Each row was made from one walk, in order. Every step used is in the known rows, and no mark comes twice. Write each row's walk.
In the rows, zero is written as 128.
Known rows
X > T > C > K > S: [ 95 179  94 211  91 132 129 130 119 175 124 127  97 162 193 128 126 102
 158  79 116  95 126 123 122 114 148 144 176 135 138 113  97]
N > C > T > R: [110 150 124 216 124 100 145 109  99 161 147 121 134 183 181 161 107 120
 105 179 134 104 130 186 143 139 152 147 135 160 100  86  78]
R > N > S > K > T: [131 171 120 192 116  79 143 156 107 150 130 171 112 179 144 136 121  97
 140 127 103 104 182 133 139 123 120 147 161 113 108 129 117]
T > C: [145 159 100 206  71  95 103 112 111 191 130 134  99 146 143 132 108 129
 145 164 113  95 111 185 131 147 133 131 121 153 126  86  96]
B > X > T > R > N > C: [110 185 104 193 164  89 100 134 100 134 140 133 127 160 146 147 125 101
 124 213 137 110 165 136 133 155 129 113 160 138 121 131  91]
A > T > R > N > C > K > S: [ 74 184  92 204 107 130 134 130 117 152 127 131 121 176 192 140 120  91
 149 112 135 106 143 111 125 118 135 136 193 131 136 126  95]
T > R > N > K > S: [ 93 180  74 203  98 130 115 147 122 142 103 124 127 151 171 150 135  96
 161 129 130 117 159 106 143 139  98 138 183 149 134 125 115]
B > X > N: [134 162 126 197 125  66  66 124 142 138 134 122 131 123 154 159 120 134
 130 185 132 122 168 148 108 143 119 119 131 156  81 134 119]
X > B: [112 176 106 233 130  58  73 138 141 173 169 143  94 126 151 154 129 125
 113 156 100 130 168 198 146 131  98 125 121 152  86 115 111]
A > T > C > K > S > N: [118 164  96 205 111 136 127 128 137 178 119 152 123 168 153 120 102 126
 137 109 119 117 134 103 146 150 131 159 172 137 121 104  86]
T > R: [122 144 105 212  89 112 124 101 126 164 156 125 119 162 169 182 105 118
 112 166 115  91 129 174 132 147 137 160 124 175  98  94  72]
N > K > S > T: [117 219  98 223 135 111 119 159 111 157 121 140 116 175 174  92 138 121
 143 105 106 106 148 123 123 143 115 163 141 139 125 111 112]
N > C > T > X > B: [115 158 131 230 155  73  72 139 116 148 175 137 113 150 153 139 131 123
 101 172 124 128 170 202 138 117 112 117 136 167  79 120  89]
K > S > T > R > N > C: [106 194  87 204 154 105 108 138  98 137 125 138 124 177 146 129 117 111
 132 191 135 102 163 129 142 148 121 125 163 133 127 114  89]
A > T > R > N > S: [ 95 155  98 174  91  84 119 145 139 154 144 159 126 156 160 161 108 100
 135 188 125 122 151 137 145 158 111 123 164 159 143 135  97]
K > T: [128 186 119 211  93  85 149 126  97 170 135 149  96 167 173 151 117 102
 133 122 100 110 163 173 127 110 144 155 133 116  98 112 116]
S > K > T > C > N > A: [156 165 124 223  92  93 136 130  76 154 127 143 160 179 150 158 101  91
 127 143 117 100 135 183 135 123 139 132 146 131 105 123 106]
R > T > A: [109 150 128 214 107  77 113  91 104 187 144 147 121 162 166 144 114  91
 119 175 126  81 120 172 113 144 147 118 124 158 105 129  92]
B > X > T: [119 183 131 198 154  66 107 133 119 160 166 134  94 133 184 148 140 102
 112 147 106 117 156 137 111 143 159 142 138 147 114 141 107]
R > T > C > K > S > N > A: [148 174 116 216 117 124 144 126  98 156  99 142 153 177 147 139 107  98
 135 123 128 112 147 158 140 143 120 123 154 137 124 120 101]
B > X > N > C > K > S: [ 97 191  99 209 126 128 124 140 128 141 117 120 120 164 179 140 131 106
 168 112 138 110 150 109 110 120 134 128 193 131 128 129 111]
C > N > S > K: [134 155  99 203 134  71 118 175 138 151 148 174 136 171 124 157 112 118
 148 156 108 100 133 105 140 157 117 145 175 136 111 127 109]
A > T > X > N > C: [132 176 114 208 166  65  71 126 128 130 159 133 112 161 136 145 131 118
 132 212 145 137 164 153 112 138 113 113 142 143  91 151 111]
A > T > X > N > K: [129 171 116 207 120  77  60 142 133 132 146 119 143 135 147 155 150  99
 146 178 135 148 153 152 112 155  80 117 134 165  76 171 135]
C > K > S > N > A > T: [114 174 128 204 107  87 137 115 120 169 144 155 136 167 174 139 109  87
 111 126 124 144 147 157 127 131 121 139 149 133 120 144 112]
A > T: [100 174 120 198  95  49 113 111 128 186 167 156 102 145 182 149 111 105
 111 158 111 138 133 165 124 134 129 143 126 135 114 128 117]
N > C > K: [104 205 101 224 123 102 128 140 109 162 142 134 133 168 160 153 121  99
 157 141 123  99 110 159 106 143 142 114 162 121 101 128 107]
C > K: [ 98 189 102 223  83 105 126 132 114 175 140 139 136 154 175 162 109 102
 148 114 110  87 101 164 108 137 146 128 151 133  92 120 103]
S > N > K > T > A: [137 157 127 216  98 115 130 104 114 171 142 142 123 169 145 126 134  86
 131 145 127 107 146 165 111 142 132 147 137 153  92 146 102]
B > X: [137 172 127 189 111  91 116 131 122 150 133 130 133 132 157 161 119 119
 138 173 124 106 142 149 103 151 138 131 151 159 119 112 106]
B > X > N > K > S > T > C: [145 180 119 201 107 116  91 133 109 165 116 118 117 162 158  81 134 131
 148 139 121 100 140 151 121 148 119 140 130 158 135 101  98]

Which walk is each row?
[132 146 112 193 123  66 115 163 135 161 155 172 132 174 129 143 113 113
 143 158 111 108 130 112 141 155 118 143 169 138 122 129 106]
A > T > C > N > S > K
[123 153 131 228 165  81  72 140 122 147 171 143 119 153 143 134 127 129
  97 174 125 132 173 191 146 127 109 123 140 167  74 118  83]
S > N > C > T > X > B
[ 93 198  84 218 114 129 139 142 123 157 119 131 110 172 178 143 125 103
 169 102 128 105 134 113 118 119 136 136 191 124 134 118 109]
N > C > K > S
[118 166  97 208 122 137 129 134 123 176 103 149 130 173 154 127 101 126
 144 112 117 102 133 104 153 153 132 148 171 133 122  96  86]
R > T > C > K > S > N
[113 157 132 222 146  67  58 134 118 154 174 140 108 144 161 157 130 111
 103 167 109 115 171 196 137 123 102 113 123 170  80 127  89]
R > T > X > B
[143 159 100 198 135  69 118 168 147 152 145 173 118 165 112 148 122 120
 151 154 111 105 145 115 134 160 101 139 163 142 116 126 115]
N > S > K
[124 170 147 194 110  48 103 107 122 153 156 140 133 144 175 150 118  91
 104 168 131 153 165 182 110 128 115 119 125 144 107 159 127]
B > X > N > A > T
[125 153 118 227 130  80  57 134 135 152 180 140 102 136 146 153 130 120
 106 163 111 120 169 196 131 122 101 127 128 179  76 127  86]
T > X > B
[111 184  86 202 144  91 103 132 101 141 132 139 128 165 136 154 114 108
 133 214 136 106 155 146 142 155 119 113 157 136 117 118  94]
T > R > N > C
[127 155 119 194  69  74 102 101 114 200 149 141  97 148 162 123 110 116
 128 166 114 118 115 187 129 140 132 133 117 148 133 102  99]
A > T > C
[115 179 116 227 122 126 121 108 114 170 145 142 118 188 164  88 128 102
 127 130 131  77 124 144  94 135 149 148 146 156 117 129  78]
N > C > K > S > T > A
[170 156 135 216 121  85  96 122 105 119 132 138 148 165 134 158 120  97
 116 155 134 115 182 182 111 115 107 119 129 155  73 158 111]
S > K > T > X > N > A
[136 191 136 203 114  86 118 141 107 140 126 122 127 154 168 147 148  90
 150 137 117 137 186 163 117 127 112 135 137 126  85 149 143]
B > X > N > K > T
[112 170 108 221 114 137 125 126 111 151 146 119 137 190 192 139 117 115
 114 129 111  88 136 138 135 145 137 180 139 169 109  98  70]
C > N > K > S > T > R
[166 175 107 222 121 101 135 128 111 154 118 153 150 159 123 157 101 111
 122 155 123 124 150 171 138 155 112 132 136 144 102 123 106]
S > N > A
[ 82 185  82 210 108 141 133 135 116 148 116 128 123 175 182 145 119  97
 158 111 134  95 142 109 127 121 135 135 195 132 133 117  93]
T > R > N > C > K > S
[141 174 125 209 117  80 143 138 101 160 137 163 105 178 149 140 121 103
 130 114  97  97 172 148 131 115 131 160 143 112  90 116 116]
S > K > T
[122 153 136 222 130  69  62 124 129 149 190 142 110 141 157 149 132 104
  91 163 117 139 177 209 127 115  96 121 124 176  83 146  91]
N > A > T > X > B
[119 172  84 214 121 140 133 140 140 169 111 153 128 166 148 136 102 131
 143 106 117 110 138  94 145 152 129 160 178 134 111 101  90]
C > K > S > N
[114 184  93 204 118 113 100 150 141 134 108 113 123 140 167 146 150 109
 172 129 136 136 169 106 122 137  96 132 176 149 124 138 136]
B > X > N > K > S
[106 139 125 215  96 103 145 104 103 169 147 124 135 173 191 167  99 122
  98 160 124  95 124 188 143 135 154 156 128 167  94  80  73]
C > T > R
[112 162 104 220  99  82 100 132  95 186 155 139 124 157 182 154  98 115
 124 156 101  95 101 148 146 135 174 148 145 135 108 109  89]
X > T > C > N
[134 150 134 216 141  81  74 148 133 141 182 150 100 157 141 143 138 110
 113 147 107 123 193 183 134 114  95 134 142 167  82 140  91]
N > S > K > T > X > B
[103 189 120 219 143  93  97 134 103 143 142 128 145 173 167 153 124  96
 148 156 133  98 126 157 104 137 135  98 155 130  84 146 104]
R > T > X > N > C > K
[115 158 117 211 102  86 100 133  94 178 155 133 133 154 183 154 102 114
 124 161 107  95 106 142 137 139 177 146 152 140 113 110  88]
B > X > T > C > N
[109 187  81 214 115 108 100 148 142 143 109 120 115 142 165 148 145 110
 171 123 131 137 163 112 130 134  94 135 170 144 117 136 137]
X > N > K > S
[141 193 119 211 116 103 143 146 105 158 123 142 124 167 153 141 136  95
 147 123 106 133 170 153 137 142 113 153 143 119  92 131 131]
S > N > K > T
[148 164 119 202  67 100 126 110  93 189 128 136  92 163 157 124 114 115
 143 141 106  97 136 193 132 123 142 142 121 135 122  91  99]
K > T > C
[143 139 119 195 147  65  96 164 143 133 144 165 133 168 120 140 123 126
 137 164 127 109 157 119 131 148 103 131 162 153  94 137 108]
C > T > X > N > S > K
[148 168 111 226  83  93 126 126  83 160 127 137 160 165 155 168  96  98
 129 158 121 104 119 191 133 132 140 124 141 142 111 119 103]
T > C > N > A
[118 178 109 212  93 123 129 124  81 136 109 137 167 173 166 145 103  82
 115 136 129  88 157 168 130 129 120 120 151 149 116 129  87]
C > K > S > T > R > N > A
[126 140 126 211 122  72  62 119 120 138 141 130 132 146 161 153 109 137
 111 178 138 114 155 165 118 120 130 124 127 166  59 131  98]
C > T > X > N
[127 167 127 224 148  82  60 150 136 147 183 146 104 153 149 125 135 124
 106 156 108 119 175 188 129 130  97 134 125 180  89 131  81]
N > S > T > X > B
[106 156 126 222 151  73  63 142 109 144 165 141 121 147 152 138 126 119
  99 180 126 124 176 194 144 117 108 110 142 165  80 123  87]
R > N > C > T > X > B
[ 99 177  87 212  73 140 132 128 120 174 114 128 107 164 183 135 116 108
 167  87 121  91 119 129 121 116 142 141 178 137 139 103  98]
T > C > K > S
[120 160 116 211 114 117 130 129 121 157 163 135 135 191 182 147 107 122
 109 158 107  87 128 155 134 155 144 174 128 173 111  99  63]
C > N > S > T > R
